What can hang from each mark:
J887: J139 J717
J139: J36 J656 J887
J993: J604
J36: J139
J656: J139 J604
J604: J180 J656 J993

Every row comes from one small tree of marks. Brackets hold a mark, then the marks that hang from it, in the order of their numbers. Every link used is in the known rows. Which tree was each row made from?
Known rows:
(J993 (J604 J180 (J656 (J139 J36 J887)))): [-22 -38   4   5   2 -34 -22 -22  -9  -2   1 -32   6  -5 -12  29 -24  18]
(J656 J139 (J604 J993)): [-25 -16  25  26   8 -28  15 -33   5 -12 -16  -9  25  -1 -25  31  39  33]
(J604 J180 (J656 (J139 J36 (J887 J717))) J993): [-21 -10  23  12   1 -43  11  33 -17 -12  73  13  -9  48  -6  30  79  27]
(J993 (J604 J180 (J656 J139))): [-28 -22   4   2   1 -39 -10 -37  -1   2  -4 -40   3  -1 -23  23 -39  25]
(J139 J36 (J656 (J604 J993)) (J887 J717)): [ 10 -17   3   4  -8   4 -28  34   7   0 -67  24  -6 -28  15  39   0 -33]
(J887 (J139 J36 (J656 J604)) J717): [ -8 -26  19  -7 -13 -23  28  43   4   1 -84  28 -25 -36  13 -17 -97 -42]
(J993 (J604 (J656 (J139 J36)))): [-23 -20   7   9  -2 -38 -12 -25 -12 -13 -38 -40  18 -21 -12  11 -21  19]
(J604 J180 (J656 J139) J993): [-35  16  26  12   2 -51  20   8 -13  -7  71  -9  -5  49 -31  26  65  47]
(J36 (J139 J656 (J887 J717))): [ -4  16 -12  10  11 -42 -33 -22 -32  43   6  -8 -16 -95   6  57 -61 -17]
(J604 J180 J993): [-12  56  16  16  -4 -17  15   5 -64  -3  99 -33 -13  26 -29  51  26  49]
(J139 J36): [ -7  15  11  14  -9 -30 -10  25 -72 -11  38 -39  12 -24  11  11  32  25]
(J993 J604): [ -8  12  -1  12  -4 -17 -11 -41 -42  -3 -17 -61  12 -44 -16  31 -67  22]
(J656 J139): [-19 -28  12  27  12 -46  19 -33 -24   9  41 -41  22 -41 -10  26  -5  31]
(J656 (J139 J36 J887) (J604 J180 J993)): [-17 -56  24  26  11 -16 -11  -1  -5 -12  26  10  16  17  -9  52  70  24]
(J656 (J139 J36 (J887 J717)) (J604 J180 J993)): [ -8 -60  18  18   7 -16  -1   4   3 -11  18  24   4  23   2  46  61  10]
(J604 J656 J993): [-24  64  26  14 -10 -46  14  20 -39 -16  28 -19   8  11 -16   7  51  39]
(J656 (J139 J36 (J887 J717)) (J604 J180)): [-11 -85  10  10   8 -28 -10  -8  16   8  10  17   6   2  13  33  26   0]

Write each row's tree:
[-21  34   8   0  -5 -11 -10 -17  18  15 -49 -16  -8  -6 -38  38 -33   9]  (J139 (J656 (J604 J180 J993)))
[ -27    4   32   12   -3  -24   21   11   -6    4  -58   -3   -5  -49
  -25    7 -100   -7]  (J887 (J139 (J656 (J604 J993))))
[ -9  18  -7   6  10 -33 -36 -21 -15  36  -7   9 -22 -63  -4  64 -39 -14]  (J36 (J139 (J656 (J604 J180 J993)) (J887 J717)))
[ -9 -16  21  -6 -13 -16  31  50   0  -4 -64  33 -33 -13   5  -5 -80 -35]  (J887 (J139 J36 (J656 (J604 J180 J993))) J717)
[ -8  -1   6   9   3  -3 -29 -12  17  25 -27  -3  -2 -34 -19  61 -44  -7]  (J139 (J656 (J604 J180 J993)) J887)
[-26  -8  33   9  -7 -19  10  38 -17  -9 -47   6 -10 -24 -19   7 -60  -9]  (J887 (J139 J36 (J656 (J604 J180 J993))))
[  8 -21   1  -1  -7   5 -30  35  10   5 -45  26 -16  -9  11  46  -2 -30]  (J139 J36 (J656 (J604 J180 J993)) (J887 J717))
[-16 -75  18  24  11 -30 -18 -14   3  -2 -13   0  32 -30   8  29  36   9]  (J656 (J139 J36 J887) J604)
[-24   5   2  -4  -7 -35 -16 -27 -15   4  -4 -43  -3   0 -20  19 -50  24]  (J993 (J604 J180 J656))
[-16  -2  26  22   0 -45  14  31 -24 -22  27   7  13  10   3  16  81  21]  (J604 (J656 (J139 J36 (J887 J717))) J993)
[-16 -41   0   0   0 -34 -15 -19  -3   0  -5 -22  -2  -1  -4  25 -30   9]  (J993 (J604 J180 (J656 (J139 J36 (J887 J717)))))
[-25  -5  35  12  -7 -20  11  38 -19 -12 -61   4  -3 -37 -16   2 -61 -10]  (J887 (J139 J36 (J656 (J604 J993))))
[-25 -46  11  -1   3 -60  -2  16   1  14  63   2  -7  19  10  11  30  13]  (J604 J180 (J656 (J139 J36 (J887 J717))))
[-28 -22  23  19   9 -26  13 -32   9  -4  15  -6  10  25 -32  40  39  37]  (J656 J139 (J604 J180 J993))
[ -7 -79  13  17   8 -29  -8  -9  12   0 -22  13  21 -24  20  23  26  -4]  (J656 (J139 J36 (J887 J717)) J604)
[-19  37  10   5  -6 -12  -8 -18  15  10 -71 -18   2 -24 -34  31 -33   6]  (J139 (J656 (J604 J993)))
[-33 -36  13   4   8 -64  -2  -6   4  24  72 -12   0   6  -5  18   9  26]  (J604 J180 (J656 (J139 J887)))
[-26  38  -2   6   7 -45 -36 -37 -19  32 -32 -19  -8 -72 -20  42 -39   4]  (J36 (J139 (J656 J604)))
[-26  47   0   7   7 -39 -33 -31 -23  27 -14 -14 -16 -48 -29  53 -23  11]  (J36 (J139 (J656 (J604 J180 J993))))
[ 18 -26   1  14  -6 -21 -15  38 -61   2  47  -6   3 -45  46  26   8 -11]  (J139 J36 (J887 J717))
[-17  23  -1  13  13 -34 -46 -27 -24  34   2  -5 -11 -68 -15  70 -30   0]  (J36 (J139 (J656 (J604 J180 J993)) J887))
